Every row comes from one small tree of marks. Brackets hold a mark, then the marks that hang from it, in the order of their numbers. Every link used is in the known rows. Which tree was each row made from?
Known rows
(z745 (z976 z290)): |  .28 | -.08 |  .16 | -.14 | -.03 |  .02 | -.04 |  .36 |  .18 | -.54 | -.18 | -.14 |  .03 |  .05 |  .16 | -.08 | -.09 |
(z127 (z233 z722 z758)): | -.07 | -.20 |  .48 | -.16 | -.06 |  .17 |  .04 | -.21 |  .26 | -.02 |  .16 |  .03 |  .10 | -.35 |  .27 | -.17 | -.58 |
(z290 z758): |  .03 | -.24 |  .31 | -.39 |  .11 | -.03 | -.07 | -.03 | -.02 | -.26 | -.23 | -.06 | -.10 | -.07 |  .33 | -.36 | -.41 |
(z290 (z758 (z745 z976))): |  .41 |  .07 |  .34 | -.39 |  .06 | -.15 | -.12 |  .09 |  .14 | -.55 | -.42 | -.02 |  .21 |  .37 |  .39 |  .08 |  .07 |
(z233 z638 z722 z758 (z976 z290)): |  .35 |  .02 |  .27 |  .15 |  .07 |  .08 |  .13 | -.11 |  .20 |  .06 | -.04 | -.22 |  .17 | -.27 |  .08 |  .34 | -.18 |
(z758 (z745 z976)): |  .29 |  .02 |  .23 | -.38 |  .02 | -.02 | -.09 |  .16 |  .20 | -.59 | -.17 | -.03 |  .01 |  .16 |  .31 |  .06 |  .07 |
(z626 (z233 z312 (z758 z745))): |  .19 |  .03 | -.33 | -.04 |  .07 | -.05 |  .13 |  .19 | -.19 | -.35 | -.20 |  .05 |  .14 | -.10 |  .21 |  .05 |  .52 |
(z233 z312 z638 z722 z758 z976): |  .08 | -.24 | -.05 |  .16 |  .20 |  .08 |  .20 | -.31 | -.22 |  .36 |  .07 | -.16 |  .09 | -.45 |  .19 |  .19 |  .37 |
(z976 z290): |  .08 | -.16 |  .29 | -.21 |  .02 |  .07 | -.03 |  .22 |  .06 | -.35 | -.10 | -.13 | -.03 | -.15 |  .17 | -.29 | -.42 |
(z312 (z233 z638 (z976 (z290 z758)))): |  .46 |  .04 | -.13 |  .14 |  .03 | -.12 | -.09 | -.03 | -.06 |  .11 | -.18 | -.29 |  .25 | -.05 |  .18 | -.06 | -.28 |
(z233 z312 z638 z722 (z976 z290)): |  .04 | -.28 |  .07 |  .29 |  .12 |  .09 |  .11 | -.14 | -.31 |  .15 |  .00 | -.29 |  .34 | -.34 |  .14 |  .12 |  .14 |
(z312 (z233 z722)): | -.43 | -.36 |  .44 | -.09 | -.01 |  .03 | -.10 | -.37 | -.01 |  .09 |  .12 | -.21 | -.08 | -.19 |  .27 | -.47 | -.79 |
(z127 z233): | -.06 | -.27 |  .16 | -.29 | -.09 |  .17 | -.09 |  .03 |  .13 | -.23 |  .21 |  .00 | -.10 | -.38 |  .29 | -.45 | -.50 |
(z758 z745): |  .09 | -.08 |  .39 | -.44 |  .09 |  .02 | -.07 |  .00 |  .10 | -.41 | -.10 | -.03 | -.06 | -.05 |  .33 | -.15 | -.29 |
(z758 (z745 (z976 z290))): |  .47 |  .16 |  .29 | -.19 | -.02 | -.04 | -.07 |  .35 |  .21 | -.66 | -.30 | -.08 |  .30 |  .27 |  .23 |  .18 |  .04 |
(z290 (z758 z745)): |  .23 | -.02 |  .45 | -.45 |  .11 | -.10 | -.10 | -.05 |  .02 | -.41 | -.35 | -.01 |  .15 |  .15 |  .42 | -.09 | -.29 |
(z312 z233): | -.14 | -.26 |  .05 | -.19 |  .02 |  .01 | -.10 | -.07 | -.04 | -.03 |  .10 | -.16 | -.26 | -.21 |  .26 | -.56 | -.52 |
(z127 (z233 z312 z638 z758)): |  .24 | -.20 | -.36 |  .09 |  .11 |  .15 |  .10 | -.18 | -.07 | -.01 |  .21 | -.04 |  .20 | -.59 |  .19 | -.18 |  .47 |

Write each row's tree
|  .31 |  .16 |  .20 |  .06 |  .08 | -.05 |  .02 | -.40 |  .14 |  .25 |  .04 | -.19 |  .18 | -.11 |  .23 |  .31 | -.16 | -> (z312 (z233 z638 z722 (z758 z745) z976))
|  .43 |  .12 |  .51 | -.27 |  .07 | -.12 | -.08 |  .13 |  .02 | -.50 | -.48 | -.05 |  .43 |  .28 |  .34 |  .02 | -.32 | -> (z976 (z290 (z758 z745)))
|  .18 | -.04 | -.22 |  .00 | -.13 |  .04 |  .02 |  .54 |  .01 | -.27 | -.10 | -.11 | -.16 | -.16 |  .06 | -.03 | -.31 | -> (z626 (z233 (z976 z290)))
|  .34 |  .16 |  .19 |  .08 |  .05 | -.09 | -.05 | -.44 |  .32 | -.22 | -.05 | -.21 |  .37 |  .07 |  .20 |  .26 |  .15 | -> (z312 (z233 z638 z722 (z758 (z745 z976))))
|  .00 | -.22 | -.48 |  .02 |  .08 |  .02 |  .16 |  .19 | -.25 | -.21 | -.07 | -.01 | -.08 | -.31 |  .14 | -.22 |  .40 | -> (z626 (z233 z312 z758))
|  .20 | -.07 |  .26 |  .23 |  .00 | -.10 | -.07 | -.32 | -.06 |  .21 | -.16 | -.35 |  .42 | -.03 |  .18 |  .02 | -.50 | -> (z312 (z233 z638 z722 (z976 (z290 z758))))
|  .31 |  .00 |  .12 |  .13 |  .18 | -.02 |  .11 | -.34 | -.01 | -.24 | -.15 | -.12 |  .51 | -.05 |  .22 |  .40 |  .78 | -> (z233 z312 z638 z722 (z758 (z745 z976)))
| -.13 | -.38 | -.57 |  .14 |  .09 |  .06 |  .01 | -.09 | -.26 | -.38 |  .09 | -.18 | -.02 | -.55 |  .06 | -.34 |  .47 | -> (z626 (z233 z312 z638))
|  .36 |  .02 | -.36 |  .01 |  .09 |  .00 |  .05 | -.10 |  .12 |  .28 |  .15 | -.20 | -.23 | -.34 |  .14 | -.03 | -.03 | -> (z312 (z233 z638 z758 z976))
|  .28 |  .13 |  .02 |  .07 | -.05 | -.04 | -.01 | -.21 |  .42 | -.68 | -.15 | -.11 |  .30 | -.07 |  .06 |  .37 |  .37 | -> (z626 (z233 z638 z722 (z758 (z745 z976))))
|  .19 |  .05 |  .25 |  .14 | -.06 | -.01 |  .10 |  .06 |  .00 |  .38 | -.06 | -.18 |  .12 |  .00 |  .18 |  .11 | -.59 | -> (z312 (z233 z722 z758 (z976 z290)))
|  .02 | -.39 | -.28 |  .05 |  .07 |  .17 | -.03 | -.22 | -.20 | -.12 |  .29 | -.11 |  .22 | -.63 |  .21 | -.38 |  .26 | -> (z127 (z233 z312 z638))
| -.26 | -.27 |  .29 | -.05 | -.03 |  .03 | -.05 | -.19 | -.09 |  .41 |  .13 | -.21 | -.19 | -.15 |  .28 | -.23 | -.75 | -> (z312 (z233 z722 z976))
| -.10 | -.31 | -.55 |  .03 |  .01 |  .04 |  .10 |  .35 | -.39 |  .03 |  .01 | -.06 | -.23 | -.31 |  .17 | -.18 |  .23 | -> (z626 (z233 z312 z976))
|  .56 |  .23 | -.38 | -.03 | -.01 | -.07 | -.01 |  .09 |  .41 | -.78 | -.16 | -.07 |  .10 | -.07 |  .07 |  .31 |  .62 | -> (z626 (z233 z638 (z758 (z745 z976))))
| -.06 | -.18 |  .20 |  .08 |  .08 |  .02 | -.01 | -.58 |  .16 |  .08 |  .15 | -.26 |  .04 | -.37 |  .14 | -.18 | -.29 | -> (z312 (z233 z638 z722 z758))
|  .72 |  .25 | -.08 | -.12 | -.02 |  .05 | -.04 | -.04 |  .50 | -.55 |  .02 |  .00 |  .35 | -.14 |  .20 |  .31 |  .46 | -> (z127 (z233 z638 (z758 (z745 z976))))
|  .05 | -.28 | -.24 | -.06 |  .00 |  .15 |  .06 |  .20 | -.32 |  .30 |  .20 |  .01 |  .01 | -.38 |  .33 | -.19 |  .03 | -> (z127 (z233 z312 z976))
|  .42 |  .16 |  .30 | -.03 | -.01 |  .11 |  .03 | -.30 |  .31 |  .06 |  .14 | -.03 |  .35 | -.29 |  .26 |  .44 | -.12 | -> (z127 (z233 z638 z722 (z758 z745) z976))
|  .01 | -.29 | -.72 |  .19 |  .06 |  .04 |  .06 |  .09 | -.32 | -.07 |  .10 | -.17 | -.14 | -.52 |  .08 | -.08 |  .53 | -> (z626 (z233 z312 z638 z976))
|  .56 |  .25 |  .40 |  .07 |  .08 |  .01 |  .10 | -.10 |  .25 | -.08 | -.16 | -.16 |  .43 | -.06 |  .16 |  .60 | -.04 | -> (z233 z638 z722 (z758 z745) (z976 z290))
|  .62 |  .25 | -.22 | -.03 |  .07 | -.11 | -.05 | -.17 |  .32 | -.31 | -.08 | -.17 |  .18 |  .04 |  .19 |  .18 |  .39 | -> (z312 (z233 z638 (z758 (z745 z976))))
|  .04 | -.21 |  .08 |  .08 |  .00 |  .15 |  .19 | -.04 | -.23 |  .49 |  .15 |  .04 |  .20 | -.34 |  .32 |  .09 | -.02 | -> (z127 (z233 z312 z722 z758 z976))
